Known rows, with every step that occurs:
E/M/J/P/X: [ 0.29 -0.82 -0.56  1.84 -2.76  0.40 -1.70  0.17  0.52  1.43  0.28 -2.05
  1.97  0.57  0.66 -2.77  1.50 -0.92  0.05 -1.05]
J/P/X/M: [ 1.49  0.85  0.85  0.64 -1.03 -0.70 -0.39  0.35  1.70  0.55  1.01 -2.61
  0.86 -1.11  0.32 -3.82 -0.11 -3.49  0.45 -1.14]
H/M/J/P/X: [ 0.15  0.16 -0.69  0.67 -2.22  0.69 -1.40  0.11  1.12  1.01  1.08 -1.60
  1.54 -0.22  1.02 -3.08  2.28 -1.47  0.15 -0.99]
W/M/H/J/P/X: [ 0.44 -1.69 -0.94 -0.11 -4.24  0.51 -1.53  0.08 -0.11  1.92  1.97  0.23
  1.23  0.08  2.70 -1.81  0.99 -0.63  1.02 -0.03]
D/M: [-0.24  0.86  0.40  2.67 -1.28 -0.91  0.03  0.08 -0.91 -1.10 -3.22  1.71
  0.22 -1.69 -3.02 -0.08 -0.13 -1.93 -0.09  2.23]
D/M/H/J: [ 0.89 -1.73 -0.29  0.87 -2.51 -0.89  0.23  1.02 -0.46  2.98  1.55  5.35
 -1.02 -0.08  0.31  1.88 -0.35  1.47 -0.18  3.94]
M/X: [ 0.44  0.58 -1.33  2.24 -1.86 -1.12 -1.23 -0.23  1.09 -0.66 -0.30  1.20
  2.87  1.28 -1.65  0.38 -0.31 -1.37 -0.88  1.26]
X/P/M/D: [ 5.34  0.72  0.11  1.20 -0.25 -0.32  0.30  1.20  0.39 -0.39  0.21 -2.84
 -1.76 -1.27  0.11 -4.45  1.60 -3.08  0.49  1.43]
J/P: [-0.56 -1.34  0.15 -0.03 -0.28 -0.54 -0.16 -0.10 -0.83 -0.40 -0.23  1.00
  0.76 -0.33 -1.87 -0.63  1.36 -2.34  0.08 -1.64]
M/D: [ 2.28  1.85 -0.68  2.67  0.08 -0.13 -1.00  1.67 -0.16 -0.43 -1.00  0.76
 -0.29 -1.98 -1.40 -4.23  1.31 -2.57  0.68  1.34]
P/X/M/H: [ 0.79  1.40  0.28  0.14 -1.52 -0.92 -0.39  0.43  2.56  2.14  0.99  0.29
  1.55  0.33  0.35 -1.56 -0.33 -0.53 -0.57  2.00]
W/M/J/P: [ 1.22 -0.71 -0.25 -0.51 -2.02  0.23 -1.05  2.20  1.86  1.46 -0.28  0.24
  0.64 -1.14  0.18 -0.83  3.34 -1.38 -0.09 -1.01]
D/M/H/J/P: [-0.60 -2.96  0.24 -1.05 -2.19 -0.16  0.70 -0.13  0.02  2.62  1.07  2.75
  0.26 -0.59 -0.49  1.25  0.12  0.38  0.08  0.86]
X/P/M: [ 5.36 -1.00  0.67  0.05 -0.24 -1.85  0.82  0.32 -0.81 -1.31  1.46 -2.28
 -2.29  1.36  0.60 -1.14  1.87 -3.27 -0.52  0.58]
D/M/J/P/X: [-0.44  0.22 -0.75  1.28 -2.89  0.55 -1.11 -0.02  0.84  0.91 -0.25 -1.78
  1.82 -0.55  0.18 -3.02  1.37 -1.08  0.16 -0.91]
W/M/X/P: [ 2.73 -4.56 -1.47  0.46 -4.31 -1.66 -1.61 -0.06  1.07 -0.61  0.44  1.25
  0.83  2.28  1.90 -2.24  1.71 -2.00  0.20  0.23]
E/M/J/P: [ 0.64 -1.89  0.42  0.94 -1.19 -0.09 -0.65  1.13  1.15  2.04 -0.56 -0.37
  1.00  0.09 -1.41 -0.19  1.93 -0.43 -0.84 -0.75]
N/M: [ 3.31  1.92 -0.38  4.05 -1.60 -0.70  0.42  2.36 -2.32 -0.66 -2.66  2.16
 -0.51 -0.54  0.10  0.50  2.24 -2.34  0.44  1.59]
P/M: [ 4.54  2.48  0.91  0.89  0.75 -1.19  0.64  1.04 -0.91 -1.32  0.71 -2.16
 -1.57 -0.02 -0.78  0.45  1.34 -3.30 -0.72  1.45]
M/X/P: [ 1.74 -4.44 -1.46  1.02 -2.82 -2.11 -0.86 -0.83  0.52 -0.91  0.76  1.55
  0.93  2.93  0.38 -2.33  1.07 -1.69 -0.39 -0.28]
E/M/X: [ 1.00 -1.35 -0.39  3.41 -2.75 -0.92 -1.62 -0.59  0.90  0.58 -1.22 -0.10
  3.28  2.18 -1.66  1.39 -1.32 -0.48 -1.13  2.34]
M/J/P/X: [-0.01  0.17 -1.07  1.16 -2.36  0.29 -1.49  0.28  0.57  0.75  0.76 -1.46
  1.77  0.16  0.64 -3.24  1.94 -1.36  0.14 -1.52]

Rows:
[ 2.99 -0.69  0.33 -1.06 -1.25 -1.38  0.72  0.01  1.11  1.21  1.29 -0.05
 -0.23  1.89  0.44  0.38  1.05 -0.31 -1.11  2.53]
X/P/M/H
[ 2.89  1.84 -0.41  1.24 -1.45 -0.87 -0.02 -0.24  1.57 -0.61  0.39 -2.34
  1.94  1.05 -1.03  1.32 -0.52 -1.88 -1.25  2.04]
P/M/X
[ 3.67 -2.67 -0.22 -0.40 -2.08 -1.37  0.63  1.12 -0.30  2.86  3.80  3.41
 -2.23  1.44  2.08  1.33  0.59  0.77 -0.40  3.16]
X/P/M/H/J
[ 2.40  1.82  0.47 -0.47 -0.44 -0.97  0.58  0.49  0.97  1.19  0.81 -0.08
  0.30  0.92 -0.48  1.54  0.61 -0.34 -1.28  3.10]
P/M/H
[ 1.52 -1.89 -0.66  0.75 -1.77 -1.21 -0.27  1.43 -0.76  2.81  3.03  5.92
 -1.22  0.87  1.03  1.50  0.39  1.12 -0.22  3.09]
M/H/J
[ 5.17  0.60 -0.24  0.95 -0.47 -1.23  0.05  2.67  2.07  0.99  1.35 -1.41
 -1.76  0.82  0.59 -1.52  3.63 -1.20 -1.43  0.73]
X/P/M/J
[ 0.97 -0.10  0.53 -0.30 -0.23 -0.33  0.09  1.68  2.73  1.77  0.42 -0.78
  0.49 -1.14 -1.12 -1.66  2.10 -1.67 -0.66 -1.54]
X/M/J/P
[ 1.59  1.41 -0.43  1.70 -2.09 -0.56  0.43  1.41  0.04  1.72 -1.57  2.99
  1.12  0.55  0.06  1.54  1.28  0.40 -0.47  3.21]
N/M/H
[-0.53  0.72 -0.80  2.41 -2.87 -0.68 -0.47 -0.90  1.63 -0.48 -2.43  0.41
  3.17 -0.14 -2.66  0.90 -1.45 -0.89 -0.79  2.58]
D/M/X
[ 3.45  1.13  1.32 -0.73  0.50 -0.50  1.22  0.26 -0.42 -0.66  0.77 -3.41
 -0.87 -0.45 -0.94  0.65  1.22 -3.13 -0.49  0.02]
J/P/M
[ 3.19  2.68  0.08  2.33 -0.59  0.07 -0.85  1.62  1.88  0.63 -0.17 -2.40
  0.12 -2.77 -0.03 -6.31  0.25 -3.28  1.07  0.91]
P/X/M/D
[ 1.38  0.13 -0.21  0.96 -1.41  0.24  0.35  2.04  0.98  1.54 -1.06  0.23
  0.57 -0.91 -0.60 -0.27  3.02 -0.95 -0.35 -0.89]
N/M/J/P
[-0.29 -1.53 -0.89  0.35 -3.18  0.23 -1.00 -0.49 -0.52  1.73  2.17  0.38
  1.30  0.53  1.58 -1.83  0.54 -0.44  0.64 -0.37]
M/H/J/P/X
[ 3.04  2.56 -0.33  2.11 -0.87 -0.76 -1.07  3.09  3.51  1.95  0.99 -0.93
  0.01 -0.66  0.46 -3.42  2.27 -1.50 -0.88  0.24]
P/X/M/J
[ 0.26 -0.63 -0.20  0.08 -0.52 -0.20 -0.32  1.36  1.32  1.16  0.06  0.55
  0.68 -0.45 -1.40 -0.99  2.67 -1.14 -0.66 -1.47]
M/J/P
[ 1.04 -4.29 -1.02  1.21 -3.54 -1.81 -0.35 -1.37  0.87 -0.80 -0.76  0.95
  1.13  1.96 -0.37 -1.98  0.30 -1.37 -0.31  0.71]
D/M/X/P
[-0.94  0.68  0.12  0.75 -1.91 -0.71  0.17 -0.18  1.02  1.36 -2.01  2.62
  1.53 -0.25 -2.08  1.15 -0.38  0.63 -0.85  3.65]
D/M/H
[ 2.03 -1.28 -0.20  0.40 -2.29 -1.01 -0.15  1.43  0.67  3.50  3.66  3.67
 -0.92  0.32  1.97  0.01 -0.30  0.59  0.04  2.83]
P/X/M/H/J
[ 1.64  0.86  0.80 -1.59 -0.68 -0.46  1.02 -0.06  1.40  1.69  0.83 -0.95
  0.73  0.61 -0.64  1.61  0.56 -0.21 -1.11  2.08]
J/P/M/H
[ 3.03  1.28  0.18  1.43 -1.24  0.43 -0.41  1.55  1.93  1.76  0.92 -2.10
 -0.22 -3.00  0.64 -5.81 -0.01 -2.61  1.34  0.67]
H/J/P/X/M/D
[ 0.25 -2.72  0.48 -1.41 -1.49 -0.44  0.58  0.40  0.67  2.96  2.34  2.22
 -0.01 -0.39  0.17  0.43  0.20 -0.19  0.04  0.20]
X/M/H/J/P
